Each row was made from one path, in order. Every step used is in the known rows, and no mark comes twice. Write each row's path.
In the rows, 128 means zero.
Known rows
sezise nalok mege nobi natis: [162 157  71 167  97 102 140 138 117 111 109  85 148  84 126  80 135  95
 116 155]
nobi kogov: [134 161  90 100  98 134 128 156 169 144 116 119 150 126 112 125  90 133
 142 129]
mege nobi kogov: [130 168  81 109 106 128 143 172 157 176 140  86 155 148 144 114  89 102
 138 155]
natis nobi kogov nalok sezise: [156 180 122  50  98 125 122 167 161 172 167 121 177 122 150 145  76 169
 125 132]
sezise nobi mege nalok: [113 152 109 158 118 120 216 132 163  62 134 106 109 100 106 125 160  90
 147 127]
kogov nobi mege nalok sezise: [101 142 125  91 131 143 190 140 115  77 125 104 176 119 117 117 104 161
 152  99]
nobi natis: [119 131 112 136 125  98 103 157 166 109 136 109 148 112 141 138 162 134
 113 162]
natis nobi mege nalok sezise: [156 140 163  85 146 131 167 140 134 106 163 124 163 122 146 185 139 125
 125 111]
nalok sezise: [166 165 125 110 126 130 128 178  76 137 132 122 170  95 143 126 123 131
  93  91]
sezise nobi: [146 148  90 159  94 126 174 151 126  97 135 117 110  89 133 112 131 107
 123 126]
mege nalok sezise nobi: [121 169 131 161 151 127 202 159 122 126 134 126 160  69 143 138 162 104
  74  96]
nalok natis: [164 130  97 139 121 105  92 177  95 104  99  66 148  92 103 176 136  95
 118  92]
sezise nobi kogov nalok natis: [125 186  54 125  66 115 151 181 177 120 121  81 124 101 100 107 104 110
 148 136]
nalok sezise nobi natis: [151 169  99 137  95 140 144 206 113 122 146 125 147 100 160 110 152  89
  95 125]
natis nobi kogov: [169 142 120  73 103 149 128 154 164 152 153 137 154 137 152 170  84 142
 132 136]
mege nobi: [137 148 101 131 129 107 148 152 115 153 149  82 152 120 154 121 118 113
 121 142]
sezise nalok natis: [185 171  91 158 106 107 111 137 103  92  63  83 151  87  71 124 121  91
 129 124]
nalok sezise nobi: [168 173 102 133  98 144 162 191  84 122 141 125 145  89 150 109 128  98
  99  99]

Which path is each row?
[140 161 114  79 114  68 104 150 142 101 144  50 157  98  96 162 119 158
 150 121] : kogov nalok natis nobi mege
[152 116  73 142 113 108 149 162  82 132 150  68 142  76 163 121 129 109
 105 106] : nalok mege nobi
[170 174  60 149  83 121 153 135 120 129 101  90 148  90 110  74 100  95
 130 143] : sezise nalok mege nobi kogov
[124 166  96 112 120  59  98 152 131 117 122  45 162  73  88 136 124 165
 128 114] : kogov nalok natis
[115 189  69  98 100  93 124 181 168 179 138  46 166 132 122 115  89 113
 146 151] : mege nobi kogov nalok natis
[106 120  99 108 105 126 128 158 141  97 128 108 168 121 150 112 102 177
 135 147] : kogov nobi natis
[143 127 139 144 169 105 147 150 132 119 125  90 173  82 131 220 159 107
  88 100] : mege nalok natis nobi
[115 160 147 113 155 116 179 137 134  85 129 107 161 107 101 144 163 117
 130 101] : nobi mege nalok sezise
[145 157 112  91 119  65  98 154 134 125 143  54 165  81 113 166 116 167
 122 118] : kogov nalok natis nobi
[139 148  94 137  86 128 182 144 143  58 135 104  98 115 107 110 138  93
 165 129] : sezise nobi mege
[124 201 101 109 100  87 154 161 122 131 156  92 156  70 124  83 117 165
 109 115] : kogov nalok sezise nobi
[119 144  98 137 125  98 123 172 153 147 156  81 157 135 166 124 148 100
 118 175] : mege nobi natis
[115 200 100 113  99  82 139 173 146 129 161  91 157  78 132  83 137 158
 107 139] : kogov nalok sezise nobi natis
[146 164 114  59 101 114 126 146 183 158 165 115 162 125 141 148  78 177
 137 145] : natis nobi kogov nalok
[176 160  75 162  99 106 156 125  93 115 105  83 144  75 117  79 117 103
 119 133] : sezise nalok mege nobi
[186 134  97  94 102 135  90 194 133 135 121  86 158 127 128 205 103  90
 132 110] : nalok natis nobi kogov
[102 142 142 128 157 102 181 109 158  72 126  98 144 107  90 148 163 127
 146 118] : nobi mege nalok
[139 168  70 136  72 147 174 169 168 120 124 123 113 116 122 107 104  98
 142 138] : sezise nobi kogov
[113 174  68  89  87  96 130 150 173 145 134  82 155  86 106  94  91 172
 137 124] : nobi kogov nalok mege
[116 184 116 148 136 141 202 173 148 144 130 131 163  84 138 132 147  98
  87 108] : mege nalok sezise nobi kogov
